Each row was made from one walk, in order. Every step used is in the known rows, and no mark comes twice. Write each row's walk.
(in the rows, 128 means zero)
Known rows
q-p-j-h: [ 94 111 140 153 120 113 150 129 114 121 136 158 113 111 149 108 125 152
 106 113 139]
a-p-q-h-j: [151 107 127 142 102 175 134 149 124 141 178 142 127 120 134 129 149 106
 134 124 125]
x-g-p-a: [125 160 120  64 119 112  79 115 123 111 117  73 156 155  92 142 125 119
  99 150  69]
x-g-h-q-p: [ 84  46 124 108 141 120 108 129 149 130 195 132  99 118 151 125 149 105
 118 127 137]
g-p-q: [120 170 127 141 142 125 120 126 135 143 112 116 159 135 106 162 148  97
 153 193  75]
q-h: [154  92 133 179 129 140 136 119 117 111 149 103 128 154 139 106  96 109
 117 100 126]
j-p: [159 151 126 144  96 102 153  97 122 128  74 109 151 124 110 130 114 129
 131 118 121]
a-p-j: [135 152 126 237 106 128 182 119 119 144 164 137 152 111 130 162 141 180
 131 106 153]
p-q: [120 152 116 168 124  85 119 140 143 128 105 115 165 128 108 144 141 116
 152 174 111]
p-q-h-g-x: [139 116 114 143 208 125  98 130 111 145 126  87 150 164 122  95  46 153
 172 159 174]
g-h-j-p: [165 136 130  55  76 101 141 116 138 139  90 155 141 103 128 132 132 119
 122 106 128]
h-j-p-a: [173 166 114  31  80 108 113 113 120 102  66 106 143 127  91 134 130 139
 131 109  93]
p-q-h: [154 108 132 186 125 144 112 131 129 121 132 117 138 132 136 117 124  96
 137 148 122]
h-q-p-j: [119  89 119 188 128 140 167 119 126 130 164 145 111  88 147 139 155 161
 130 112 141]
a-p-j-h-g: [106 191 139 128 179 126 137 140 121 141 109 148 120 147 140 117  92 164
 111 107 181]
a-p-q-h-g: [148 161 133 157 185 162 113 133 127 148 136 116 133 160 137 121  93 108
 139 133 155]
g-p: [119 158 127 129 150 130 149 107 120 136 136 101 144 163 109 157 115 110
 131 136  70]
q-h-j-p-a: [191 143 120  42  80 136 109 109 116 101  78 107 129 124 103 121 124 129
 126 101  98]
j-p-q-h: [179 116 139 176 106 157 116 113 124 128  99 125 137 110 133 113 128  93
 141 147 125]
j-h-q-p: [ 71  68 128 114 162 151 134 130 128 115 166 139  67 134 144 110 141 121
 138 117 122]
q-p: [107  81 112 165 129 102 160 105 117 127 186  97 136 145 127 133 113 114
 133 112  95]
h-j-p: [167 144 122  96  75 118 156 112 122 135  87 132 146 109 113 129 130 127
 121 109 120]
a-p: [114 147 123 204 131 131 168 120 119 138 180 104 138 162 113 158 126 144
 147 106 128]
x-g-h-q: [ 90  92 131  91 139 103  86 159 172 120 137 141 105 121 146 126 157 124
 110 133 166]
x-g-h-j-p-a: [164 147 121   5  64  88  80 124 136 112  80 117 150 110 105 127 137 127
 102 122 113]

Which walk is each row?
[ 90 124 139 126 152 145 130 157 141 106  97 171  70 112 144 111 158 167
 127 121 168] -> p-j-h-q
[149 113 139 214 129 177 124 130 122 135 167 120 129 136 132 132 135 101
 153 143 131] -> a-p-q-h
[ 94  67 113 145 158 143 149 119 130 120 181 116  88 134 135 129 142 119
 148 116 114] -> h-q-p
[155  93 124 116 102 146 142 143 122 122 163 130 125 133 139 110 118 113
 105  92 124] -> q-h-j
[115 158 126 200 129 126 134 138 131 146 150 120 157 134 107 163 157 123
 168 168 121] -> a-p-q
[151 156 127 134 186 138 102 135 130 137 107 110 139 159 136 110  84 102
 129 137 151] -> p-q-h-g
[ 98 152 148 175 120 130 155 140 114 127 134 165 113 118 140 125 133 172
 116 110 160] -> a-p-j-h
[129 121 120  48 102  76 134 153 150 130 149 153 138 130 136 141 131 118
 114  98 126] -> g-h-j
[ 95  60 120 103 157 126 134 123 148 125 184 140  86 129 146 139 144 112
 149 113 123] -> g-h-q-p
[156 155 128  83  83  99 114 133 148 144  76 159 156  85 117 145 163 102
 147 168 120] -> g-h-j-p-q
[151 163 125 155 100 102 123 115 136 136  62 122 166 105 104 142 149 110
 156 179 115] -> j-p-q
[187 117 134 108  76 157 148 107 116 134 104 135 131 107 129 110 123 113
 115  97 127] -> q-h-j-p
[109  69 127 164 111 120 129 128 144 138 178 155 119  73 159 133 162 147
  99 125 162] -> x-g-h-q-p-j
[103 146 144 149 116  99 143 144 122 114  97 160 123 116 141 110 125 165
 104 118 153] -> p-j-h
[157 167 134 156 160 163 149 108 116 151 125 134 140 127 142 141 105 141
 110 118 126] -> q-h-g-p-j
[102 147 122 141 205 120 127 133 102 150 132 117 131 156 124 103  56 205
 159 136 201] -> a-p-j-h-g-x
[ 93 146 151 134 115 125 117 137 120 132 113 156 128 109 142 112 135 145
  74 144 136] -> x-g-p-j-h
[146 100 133 109  97 172  99 148 130 144 166 136 141 109 135 117 150  82
  93 154 109] -> x-g-p-q-h-j
[127 113 105  87 122  97 117 106 114  95 144  78 136 156 103 137 115 130
 139 115  73] -> q-p-a
[121 204 126   4 180 127  88 121 118 109  78  99 119 185 100 135  95 127
 127 132  78] -> j-h-g-p-a
[ 74 119 136  99 167 139 118 161 144  99 101 150  65 142 134 106 145 143
 137 120 151] -> j-h-q
[ 78 121 149 115 148 164 106 155 141 123 111 167  76 105 145 111 168 149
  97 145 159] -> x-g-p-j-h-q
